Each row was made from one small tree. Brackets hold a mark, then the marks that hang from it, in alphabetical order. Every link used is in the known rows. Write each row's tree.
Known rows
(R (X G U)): [ 0.09 -0.07  0.06  0.07  0.13  0.21  0.21  0.20 -0.35  0.17 -0.22  0.18
  0.27  0.01  0.02  0.12  0.17 -0.37  0.19 -0.30  0.14  0.22]
(U (A (H P)) X): [ 0.09  0.18 -0.04 -0.27 -0.30 -0.20  0.14 -0.48 -0.18 -0.29  0.46 -0.01
  0.12  0.39  0.03 -0.15  0.05  0.15  0.03 -0.01  0.24 -0.08]
(X G R U): [ 0.29 -0.06  0.13  0.07  0.37  0.26  0.10  0.27 -0.66  0.31  0.05  0.63
  0.08 -0.22 -0.10  0.05  0.38 -0.26 -0.15  0.28  0.23  0.32]
(A (H P) (U (X G))): [ 0.01 -0.18  0.10  0.06 -0.36  0.04  0.48 -0.21 -0.32 -0.35  0.27  0.22
  0.06  0.12 -0.27 -0.05  0.27  0.15  0.06 -0.15  0.07  0.20]
(H (A (U (X G))) P): [-0.17 -0.02 -0.19  0.02 -0.20  0.14  0.52  0.16 -0.45 -0.44  0.03  0.28
 -0.05  0.36 -0.24 -0.14  0.36  0.00 -0.15 -0.25 -0.05  0.20]
(W (E X)): [ 0.24  0.13  0.02 -0.11 -0.16 -0.05  0.11 -0.28 -0.10 -0.10  0.21 -0.10
  0.07  0.14  0.10  0.13  0.13  0.17 -0.01 -0.23  0.14  0.19]
(E (X G U)): [ 0.23 -0.12 -0.01  0.07  0.27 -0.08  0.18 -0.05 -0.25  0.21  0.05  0.23
  0.28 -0.16  0.08  0.14  0.23 -0.19 -0.05 -0.15  0.25  0.44]
(R (X E G (U A))): [ 0.15  0.01  0.06  0.05  0.05  0.35  0.14 -0.01 -0.38  0.06 -0.26  0.36
  0.40  0.06  0.16  0.09  0.31 -0.27  0.20 -0.35  0.10  0.22]
(X E G R): [ 0.48  0.11  0.28  0.13  0.11  0.49  0.12  0.20 -0.47 -0.07 -0.06  0.63
  0.11 -0.14  0.02  0.13  0.53 -0.12  0.06  0.06 -0.13  0.19]
(X E G): [ 0.27 -0.10  0.23  0.17 -0.09  0.43  0.09  0.01 -0.10 -0.24 -0.22  0.47
  0.20 -0.06 -0.01  0.14  0.29 -0.07  0.01 -0.24 -0.15  0.15]
(W (E (X G))): [ 0.28  0.07  0.09 -0.06 -0.17  0.09  0.18 -0.21 -0.07 -0.15  0.21  0.00
  0.09  0.14  0.04  0.19  0.17  0.10 -0.05 -0.32  0.13  0.22]
(E W (X G)): [ 0.38 -0.15  0.05  0.04  0.21  0.01  0.15  0.00 -0.08  0.18  0.13  0.02
  0.29 -0.13 -0.05  0.15  0.15 -0.07  0.06 -0.41  0.24  0.43]
(A (H P) U): [-0.20 -0.18  0.06  0.18 -0.38  0.08  0.35 -0.26 -0.27 -0.19  0.17  0.19
 -0.03 -0.03 -0.16 -0.08  0.17  0.27  0.03 -0.07 -0.09  0.21]
(U A X): [ 0.13  0.21 -0.14 -0.37 -0.02 -0.16  0.04 -0.28  0.05 -0.21  0.37 -0.13
  0.15  0.38  0.05 -0.15  0.07  0.04  0.00  0.01  0.37 -0.18]
(E W (X G R U)): [ 0.52 -0.09  0.05  0.01  0.51 -0.01  0.11  0.09 -0.58  0.47  0.15  0.33
  0.31 -0.28 -0.04  0.09  0.36 -0.17  0.00 -0.08  0.41  0.60]
(E W): [ 0.14 -0.12  0.02 -0.03  0.11  0.02 -0.09  0.00 -0.06  0.15 -0.01 -0.03
  0.09 -0.06 -0.12 -0.05 -0.04  0.07  0.03 -0.13  0.14  0.13]
(R (X G)): [ 0.08  0.02  0.10  0.07 -0.03  0.28  0.27  0.25 -0.12  0.00 -0.14 -0.01
  0.19  0.10  0.02  0.17  0.13 -0.31  0.27 -0.42 -0.01  0.09]
(U (A H)): [-0.14  0.04  0.04 -0.03 -0.22  0.03 -0.04 -0.45  0.03 -0.06  0.39 -0.01
  0.09  0.13  0.13 -0.13  0.01  0.27 -0.07 -0.03  0.03 -0.08]
(R (X E)): [ 0.15  0.14  0.07  0.04 -0.02  0.17  0.12  0.06 -0.25 -0.03 -0.30  0.04
  0.26  0.07  0.18  0.10  0.20 -0.17  0.39 -0.33 -0.10  0.09]
(U (X (E W) G)): [ 0.50 -0.04  0.12 -0.14  0.06  0.05  0.11 -0.02 -0.18 -0.25 -0.01  0.21
  0.28  0.15 -0.15  0.03  0.27 -0.08  0.13 -0.22  0.21  0.10]
(H (A (U X)) P): [-0.20  0.03 -0.23 -0.01 -0.18  0.05  0.46  0.10 -0.48 -0.41  0.03  0.21
 -0.06  0.36 -0.20 -0.18  0.33  0.05 -0.12 -0.18 -0.05  0.18]
(X R U): [ 0.21  0.08 -0.01 -0.05  0.42 -0.03 -0.04  0.13 -0.70  0.42  0.05  0.43
  0.03 -0.21  0.01 -0.07  0.30 -0.14 -0.07  0.46  0.24  0.25]

Which tree is each row?
[ 0.44  0.03  0.12 -0.13  0.01  0.05  0.16 -0.02 -0.15 -0.32 -0.01  0.22
  0.23  0.19 -0.09  0.05  0.29 -0.13  0.12 -0.15  0.13  0.04]	(U (X E G))
[ 0.15  0.08  0.06 -0.20 -0.34  0.00  0.23 -0.39 -0.15 -0.36  0.46  0.13
  0.14  0.39 -0.06 -0.05  0.11  0.06 -0.02 -0.14  0.23 -0.03]	(U (A (H P)) (X G))
[ 0.01 -0.17  0.09  0.00 -0.13 -0.14  0.32 -0.27 -0.17 -0.19  0.35 -0.04
  0.13  0.06 -0.18 -0.17  0.29  0.30  0.12 -0.05  0.12  0.07]	(A H (U X))
[ 0.28 -0.22  0.10  0.06  0.15  0.42 -0.10 -0.23 -0.37  0.09 -0.17  0.70
  0.42 -0.11 -0.01 -0.03  0.33 -0.02 -0.16 -0.18  0.25  0.35]	(X (E W) G (U A))
[ 0.28  0.35 -0.11 -0.39  0.11 -0.12  0.06 -0.15 -0.21 -0.09  0.47 -0.02
  0.09  0.32  0.06 -0.15  0.24  0.00  0.03  0.22  0.38 -0.14]	(U A (X R))
[ 0.27  0.00  0.06 -0.06 -0.07  0.05  0.14 -0.24 -0.23 -0.02  0.16  0.13
  0.14  0.08  0.04  0.16  0.21  0.06 -0.10 -0.24  0.23  0.32]	(W (E (X G U)))
[ 0.37 -0.18  0.24  0.14  0.00  0.45  0.02  0.02 -0.14 -0.13 -0.22  0.45
  0.26 -0.09 -0.09  0.11  0.26 -0.01  0.04 -0.34 -0.05  0.23]	(X (E W) G)
[ 0.38  0.13  0.08  0.02  0.39  0.11 -0.10  0.00 -0.85  0.29 -0.17  0.70
  0.18 -0.25  0.12 -0.06  0.50 -0.07  0.01  0.40  0.10  0.33]	(X E R U)
[-0.11 -0.07 -0.06 -0.02 -0.03 -0.05 -0.05 -0.38 -0.39  0.16  0.12  0.34
  0.13  0.00  0.06 -0.14  0.04  0.08 -0.17  0.14  0.22  0.19]	(X (U (A (H P))))
[ 0.15  0.05  0.02  0.03  0.14  0.10  0.07  0.02 -0.48  0.15 -0.37  0.23
  0.35 -0.01  0.17  0.04  0.25 -0.23  0.30 -0.23  0.05  0.23]	(R (X E U))
[ 0.38 -0.23  0.01  0.04  0.38 -0.06  0.10 -0.04 -0.32  0.36  0.05  0.21
  0.37 -0.21 -0.05  0.10  0.20 -0.13 -0.03 -0.29  0.39  0.57]	(E W (X G U))
[ 0.46  0.01 -0.06 -0.07  0.55 -0.22  0.02 -0.01 -0.61  0.54  0.15  0.18
  0.28 -0.27  0.05  0.01  0.29 -0.08  0.06  0.04  0.42  0.56]	(E W (X R U))
[ 0.24  0.04  0.03 -0.10 -0.11  0.08  0.12 -0.33 -0.18 -0.03  0.24  0.12
  0.17  0.13  0.08  0.12  0.21  0.10 -0.15 -0.24  0.28  0.28]	(W (E (X G (U A))))
[-0.02 -0.11  0.03  0.01 -0.34 -0.10  0.41 -0.27 -0.34 -0.30  0.27  0.12
  0.04  0.13 -0.22 -0.11  0.22  0.22  0.11 -0.06  0.08  0.17]	(A (H P) (U X))
[ 0.36 -0.30  0.18  0.14  0.23  0.36 -0.06 -0.05 -0.46  0.13 -0.31  0.72
  0.38 -0.21 -0.11  0.04  0.33 -0.10 -0.09 -0.17  0.16  0.43]	(X (E W) G U)
[ 0.52  0.00  0.09  0.01  0.36  0.04  0.17  0.14 -0.36  0.30  0.23  0.14
  0.23 -0.19 -0.03  0.14  0.32 -0.10  0.10 -0.20  0.25  0.47]	(E W (X G R))
[ 0.32  0.09 -0.02 -0.02  0.36  0.01  0.18 -0.04 -0.45  0.30  0.26  0.34
  0.25 -0.14  0.15  0.09  0.39 -0.18 -0.07  0.06  0.32  0.41]	(E (X G R (U A)))
[ 0.28 -0.10  0.12  0.10  0.16  0.32  0.13  0.12 -0.47  0.15 -0.37  0.36
  0.42 -0.04  0.03  0.11  0.29 -0.29  0.27 -0.42  0.11  0.34]	(R (X (E W) G U))
[-0.03  0.02 -0.10 -0.03  0.18  0.05  0.31  0.14 -0.41 -0.24  0.14  0.13
  0.10  0.23 -0.10 -0.25  0.57  0.16 -0.05 -0.08 -0.01  0.09]	(H (A (U (X E R))))
[ 0.65  0.11  0.16 -0.17  0.20  0.09  0.14  0.11 -0.45 -0.14  0.10  0.31
  0.22  0.10 -0.13  0.03  0.43 -0.12  0.16 -0.01  0.23  0.14]	(U (X (E W) G R))
